Each row comes from the steps of one walk. Every step used is in the known rows, and no mark comes twice. Write the walk behind each row, first mark first.
Known rows
q/j: [ 0.12 -4.48  1.06  1.12 -2.66  4.87 -0.95 -0.04  3.35 -2.91  2.88 -0.65
 -1.43  4.38  3.15  2.04  1.41 -0.65 -0.22  0.73 -1.94 -2.39  5.11  1.65
 -0.62 -2.12 -0.08 -0.04]
j/q/t: [-3.66 -0.39  1.35 -2.79 -1.33 -0.32 -0.63 -1.11  3.69 -0.12 -0.33 -1.56
 -2.81  3.56  4.19  2.58 -0.61  1.18 -0.03 -0.06 -1.02 -3.98  0.03 -1.12
 -0.30 -2.89 -0.28  1.19]
j/w/p: [-0.32 -0.94  0.26  0.33  0.43 -0.57  0.34  2.23 -0.16 -1.42  5.06  1.72
  1.52  2.17 -1.65  4.13  0.95 -0.72  1.37 -2.76 -0.17 -1.01 -1.80 -2.18
  3.14  0.91  3.42 -0.83]
j/w: [ 0.01 -3.63  0.76 -1.00 -0.60 -0.93  0.34  3.35  3.07 -2.77  3.16 -0.86
 -0.51  2.50  0.36  2.20  0.95  1.53  1.81 -3.23  0.59 -1.44 -2.90 -2.62
 -0.02  1.34  2.08  1.07]
r/w: [-2.73 -2.09 -1.50  1.84 -3.87  1.01  0.53  2.10  5.64  0.29  1.26 -2.92
  0.51  6.18 -0.48  0.74  3.13 -1.44  2.46 -3.92 -2.05 -1.32  2.30  0.10
 -0.45  0.29  0.55  1.99]
x/w: [-0.54 -5.22 -3.24  1.54  0.62  2.15  3.33  0.29  1.05 -1.68  0.93 -1.24
  1.30  1.73  2.96  0.17  0.83  2.26 -0.66 -2.20  0.12  0.18 -1.63 -1.78
 -2.07  1.71  0.75  3.04]
t/w: [ 0.49 -1.17 -1.60  5.92 -0.65  0.47  0.03 -1.69  2.88  0.07  1.46 -0.64
 -0.30  2.66 -2.61  0.18 -0.48  1.33 -2.17 -5.28  2.88 -1.93  0.86 -0.93
  0.51 -1.24 -2.31  2.02]
q/j/w/x/e/p: [ 3.79 -2.46  3.25  2.43  0.87  1.70  1.76 -0.35  0.37 -1.90  0.90 -2.03
  0.88  2.56  1.21  5.57  0.71 -0.99  0.57 -0.35 -0.42  4.43  1.65 -1.27
  0.69  1.47  2.01  2.73]
j/q/t/w/r: [-0.98  2.51 -1.04  2.20  0.18  0.23  0.14 -1.76  1.90  1.04  2.98  2.31
  0.98  1.26 -2.45 -0.01 -4.21 -0.30 -2.37 -4.48  2.71 -2.58  3.28 -3.13
  2.44 -1.21 -0.97  0.06]
p/e/x/w/t/q: [-2.44  1.23 -2.60  5.66 -1.96  1.34  1.55 -0.19  2.04  1.24 -1.36 -1.18
  0.65  0.71 -2.21  1.08 -0.10  2.28 -2.80 -4.57  1.71 -1.10 -1.88 -2.64
  2.45  2.62 -1.52  3.12]
t/w/p/e: [-3.05  0.34 -1.24  6.49 -0.74  1.32 -2.58 -0.60  1.99  1.20  4.79  2.69
  2.05  5.64 -1.11  5.96  1.48 -0.05 -0.92 -4.20  3.56 -0.66 -2.24  2.01
  4.24  1.55 -1.40 -0.35]
e/p: [ 3.54 -1.12  0.80  2.55 -0.33 -0.72 -0.96 -0.05  3.52 -0.40 -0.10 -3.08
 -0.37  4.64 -0.68  6.21  2.68 -0.26 -0.24 -0.77 -2.34  3.02  2.08 -1.23
  2.22 -0.30 -0.24  2.29]
r/w/t: [-4.50 -0.88 -2.36  3.83 -1.76 -0.49  1.21  2.90  3.21 -0.79  2.07 -3.22
  1.52  3.38 -2.57  1.31  0.69 -1.98  1.15 -5.69 -1.54 -3.83  3.63 -0.99
  2.50  1.23 -0.42  1.14]
x/e/p: [ 3.57 -2.92  0.51  3.93  0.95  0.72 -0.03  0.06  1.74 -0.41  0.09 -2.70
  0.89  3.38  0.94  5.27  1.63  0.73 -0.78 -0.48 -0.98  4.44  0.07 -1.93
  0.93  0.70  1.00  4.28]
j/q/t/w: [-1.71  0.11  0.14  2.10 -0.83 -0.19  1.13 -2.65  3.20  0.41 -0.06 -0.19
 -2.02  2.71  0.49  1.25 -2.33  1.31 -1.99 -4.51  3.09 -3.05  0.10 -0.97
  0.19 -2.88 -2.38  1.84]
x/e: [-0.33 -4.86 -1.38  4.73  0.73  2.82 -0.90  0.38  0.53 -0.47  2.20 -1.65
  1.51  1.70  2.12 -0.28  0.41  2.56 -1.19 -0.58  0.60 -0.25 -1.83 -2.13
 -1.65  0.93  1.56  4.28]
e/x/w/y: [ 1.80 -2.10 -1.22  3.09  1.07 -0.16  2.13 -2.07  1.33 -1.45 -2.46 -1.76
  3.15  1.83 -1.32 -0.09  1.54 -1.37 -0.81 -1.28  0.81 -0.07  0.31 -4.99
  3.13  3.55 -0.62  1.36]
t/q/j/w: [ 0.40 -3.45  2.06 -0.97 -2.71  2.37  1.48  3.13  3.43 -2.99  2.44  0.83
 -1.90  2.18  1.75  2.42  0.36  0.96  0.59 -2.86  0.81 -1.37 -1.21 -1.51
 -0.76  0.08  1.93  0.80]
q/j/w: [ 0.47 -5.16  2.23 -2.09 -1.65  1.97  1.17  3.11  3.19 -4.40  3.79  0.28
 -1.24  3.20  2.75  2.98  0.46  0.21  1.92 -2.03  0.13 -1.54 -0.09 -0.79
 -0.84  0.36  2.21  0.07]
p/e: [-3.37 -1.77 -0.96  4.84 -1.87  1.47 -4.12  0.55  4.44  0.41  3.34 -0.13
  0.80  6.46  1.34  4.69  2.87  1.33 -0.20 -1.90  1.61 -1.40 -2.16  2.04
  2.07  1.71 -1.85  0.79]
w/j/q: [-1.09  2.81 -0.14  0.42 -0.75 -1.71 -0.43  1.11  3.59  0.30  3.00 -0.31
  0.22  2.71  0.86  4.73  3.46  0.94  1.07 -2.66 -1.44  2.64  1.50 -1.94
  3.35 -2.82 -0.52 -3.72]
p/e/x/w: [-0.34 -3.90 -2.03  1.02 -0.13  2.09  2.25 -2.76  1.70 -1.94  0.14 -2.16
  2.11  4.26  2.48  1.79  1.42  1.81  0.57 -1.08  1.03  2.86 -2.30 -0.69
  0.49  4.84 -0.78  3.10]
p/e/x/w/j/q/t: [-4.08  0.91  0.16 -2.95 -0.40  0.56  1.02 -2.75  2.94 -0.25 -0.45 -1.79
 -0.64  4.13  4.37  3.11  0.27  0.16  0.11 -0.13  0.09 -0.28  0.80 -0.63
  2.61 -0.59 -0.27 -0.19]
r/w/x/e: [-1.68 -2.30  0.41  4.47 -0.16  3.09  1.21 -0.68 -0.12 -0.03  2.07 -2.57
  2.42  1.80  0.60 -1.02  0.61 -0.39  1.05 -1.52  0.24 -0.09  1.12 -1.15
 -1.55  2.21  2.20  3.25]
p/e/x/w/t/q/j: [-1.43 -1.73  0.13  3.10 -3.33  5.36  1.37 -0.87  2.62 -1.66  0.53  0.10
 -0.62  3.01  1.73  2.42  0.08  0.05 -1.80 -1.68  0.46 -1.05  2.82  0.74
  1.30  0.67 -1.36  1.22]

Which walk is each row?
[-0.18  0.37  3.96  0.40 -1.62  2.08  1.44 -0.50  0.75 -2.26  2.51 -0.80
 -0.65  0.73 -0.88  1.13  0.19 -1.33  1.75 -1.71  0.25 -2.25  2.81 -0.78
  0.28  1.09  1.82 -0.87]	t/q/j/w/x
[ 3.78 -1.28  3.10  3.17  0.19  2.04  1.94 -0.33  0.64 -0.92 -0.03 -1.66
  0.45  1.89  0.54  5.25  0.56 -0.37 -0.29 -0.89 -0.03  4.51  0.92 -1.85
  0.65  1.25  1.82  3.21]	t/q/j/w/x/e/p
[ 0.58 -1.05  0.54 -0.65 -0.53  1.79  0.11  2.24  1.89 -2.31  5.69  2.60
  1.47  1.56 -0.85  1.18 -2.25 -1.07  0.38 -2.66  0.64 -1.53  3.11 -2.99
  1.77  1.04  2.20 -1.17]	q/j/w/r
[-0.06 -0.82  1.18  0.26 -1.02  1.79  1.11  2.02  0.14 -1.57  4.61  2.87
  0.55  1.90 -0.62  4.25  0.52 -1.07  0.45 -2.44 -0.07 -1.02 -0.61 -1.48
  2.68  0.02  3.36 -1.02]	t/q/j/w/p
[-1.42  0.67 -1.00  3.33  0.50  0.92  0.56 -2.36 -0.42  0.59  2.61  1.37
  0.82  2.28 -2.32  2.02 -1.42 -1.34 -1.96 -3.24  1.59 -3.12  1.42 -0.89
  3.33 -1.36  0.80  0.55]	q/t/w/p
[-1.54 -1.28 -1.24  3.32 -0.46  1.10  0.63 -3.20  2.60  0.09 -0.28 -1.37
 -1.45  2.79 -0.61 -0.77 -2.47  0.55 -2.90 -3.85  3.01 -4.45  1.60 -0.53
  0.28 -1.91 -1.75  3.08]	q/t/w
[ 0.13 -0.54  2.08  0.27 -1.95  1.48 -2.09 -3.28  2.52 -2.24  2.58 -1.03
  1.29  6.71 -0.41  5.22  2.16 -0.92  2.36  0.30  0.30  2.11  0.00  0.71
  5.00  4.25 -0.49 -0.11]	q/j/w/p/e/x
[-1.55  1.09 -2.64  4.82 -1.68  1.03  2.15 -0.24  1.57  0.79 -1.78 -1.92
  0.25 -0.33 -2.71 -0.23 -0.37  2.22 -2.89 -4.25  0.68 -1.32 -0.85 -3.78
  1.92  1.85 -0.94  3.33]	e/x/w/t/q
[ 2.78 -0.92  1.91  3.96  1.56  1.09  1.55 -2.72  0.19 -0.12 -0.87 -2.81
  0.70  2.35  0.04  4.04 -0.46 -0.80 -1.17 -1.01  0.60  3.02  1.96 -1.42
  1.20  0.71  0.70  4.10]	q/t/w/x/e/p
[-1.07  0.66  0.59  1.82 -2.49  0.65 -2.43 -3.61  3.42 -0.47  1.60 -2.27
  2.03  7.58 -1.92  4.44  3.09 -1.40  2.51 -0.49 -0.44  2.22  0.51  0.68
  5.27  4.42 -1.04  0.75]	r/w/p/e/x
[-0.49 -2.39  0.65  4.96  1.13  2.91 -0.10 -1.55 -1.28 -0.53  2.27 -2.10
  2.02  0.48  0.76 -0.89  0.04  0.97 -0.28 -0.17  0.69 -0.64  0.50 -1.74
 -1.26  1.77  1.91  2.89]	w/x/e
[-0.93 -0.56 -0.84  4.52 -1.78 -0.66  0.18  1.33  4.49  0.47 -1.10 -1.66
  2.38  4.24 -2.89  0.51  3.04 -3.59  0.63 -3.48 -0.28 -2.67  2.48 -3.32
  3.03  1.11 -0.34  0.41]	r/w/y
[-2.29 -2.99  0.26  1.15 -0.24  0.20  1.67  3.67  1.43 -4.12  3.79 -1.00
  0.33  1.26 -0.35  2.76 -1.21 -0.84  0.83 -4.38 -0.02 -3.97  1.91 -1.63
  2.27  1.21  0.71 -0.20]	q/j/w/t
[-0.40  1.80 -0.62 -0.86 -0.10 -1.28  2.27 -0.38  2.64 -0.51  1.75 -0.78
  1.18  2.40  1.80  4.17  2.92  1.30  1.55 -2.45 -0.99  4.93  0.60 -2.56
  2.96 -0.71 -0.40 -2.73]	e/x/w/j/q
[-0.14 -2.66  2.06  3.35  0.17  3.83  1.66 -0.18 -1.09 -1.39  2.33 -0.51
  1.17 -0.31  1.44 -0.35 -0.82  1.03 -0.09 -1.22  1.88 -0.10 -0.83 -2.18
 -1.74  2.06  2.88  2.79]	t/q/j/w/x/e
[ 0.76 -1.89 -1.25  3.84  0.90  0.07  1.35 -2.00  1.67 -1.06 -1.96 -1.04
  3.49  2.87 -0.79  1.21  1.81 -1.29 -0.67 -1.61  1.85  0.16 -0.77 -3.87
  3.69  4.32 -1.19  1.07]	p/e/x/w/y
[-3.14 -0.39  0.58  3.46 -1.99  2.37 -1.76  1.75  2.31  0.07  4.92  3.54
  1.14  5.22  0.78  6.96  1.97 -0.03  0.10 -3.06  2.72 -0.41 -3.45  1.57
  3.59  2.02  0.64 -0.77]	t/q/j/w/p/e
[ 2.59  0.08  2.76  3.12  1.29  0.14  1.93 -2.33  0.64  0.07 -0.70 -2.07
  0.31  2.34  0.79  5.52 -0.39 -0.22 -0.52 -1.40  0.58  4.02  0.92 -1.72
  1.11  0.18  0.27  3.19]	j/q/t/w/x/e/p
[-0.83 -1.05 -4.64  2.44  1.57  2.14  2.87 -0.21  0.68 -0.93  2.14 -2.09
  3.20  1.39  0.25 -0.31  2.92 -0.51 -1.33 -2.29 -0.66  2.43  4.13 -1.66
  3.28  0.31  1.64 -1.26]	x/w/j
[-0.37 -1.93  0.10  2.32 -3.11  5.11  2.04 -0.87  2.22 -1.99  0.06 -0.66
 -0.96  1.86  1.21  1.11 -0.23 -0.04 -1.85 -1.39 -0.62 -1.35  3.86 -0.31
  0.70 -0.08 -0.77  1.39]	e/x/w/t/q/j
[-1.87 -1.37  0.17  3.15 -4.46  4.93  1.16  1.26  3.75 -1.01  0.97 -0.25
 -1.41  2.88  0.60  1.45  0.51 -1.06 -1.35 -2.67 -1.07 -2.98  4.80  0.59
  0.37 -1.55 -0.55  0.92]	r/w/t/q/j
[-2.32  2.89 -0.31  0.07 -2.13 -1.64  0.96  1.94  4.89  0.84  2.64 -0.63
  0.70  4.06  0.72  4.65  4.07 -0.29  2.41 -3.99 -1.79  3.18  2.20 -1.39
  2.89 -2.45 -0.14 -3.38]	r/w/j/q
[-0.21  0.98  0.22  4.53  0.40 -1.52  0.65 -2.00  2.79  0.53 -2.08  0.31
  0.56  1.83 -2.16  0.84 -0.78 -1.61 -2.42 -3.95  3.43 -3.94  0.88 -4.13
  3.48 -1.02 -2.32  0.25]	j/q/t/w/y
[-3.58 -1.61 -1.98  4.37 -0.08  2.16 -0.89  0.39  1.06  0.44  4.45  2.42
  2.93  5.25  1.58  5.86  2.20  0.39 -0.26 -2.63  2.20  0.30 -3.56  1.62
  2.95  2.87  0.11  0.18]	x/w/p/e
[-0.27  0.64  0.69  2.10 -1.60  0.61 -3.41 -4.22  2.55 -0.67  1.79 -1.92
  1.84  6.63 -1.75  4.55  2.66 -0.46  1.49  0.45 -0.12  1.86  0.00  0.34
  5.49  4.12 -1.30  0.55]	w/p/e/x
[-2.45  1.08 -3.44  2.70 -1.59  1.30  0.91  1.05  3.89  0.48  2.42 -3.29
  2.59  4.40 -2.17  0.21  4.52 -3.10  0.88 -3.38 -2.19  1.40  6.92 -0.32
  4.25 -0.65  1.52 -2.01]	r/w/j
[ 0.54  0.06  0.36  0.17 -1.21  2.08  0.33  2.24  2.08 -1.28  4.75  3.01
  1.15  0.85 -1.60  0.74 -2.37 -0.53 -0.51 -3.26  1.17 -1.46  2.29 -3.53
  1.73  0.78  2.01 -0.69]	t/q/j/w/r
[ 1.27 -1.56  1.62  2.45 -0.95  0.26  0.81  2.13  2.99 -1.83 -0.30  1.00
  0.65  1.44 -1.28  1.59  1.11 -1.85 -0.61 -2.78  1.70 -2.80  0.00 -4.47
  2.81  0.91  0.65 -0.48]	t/q/j/w/y
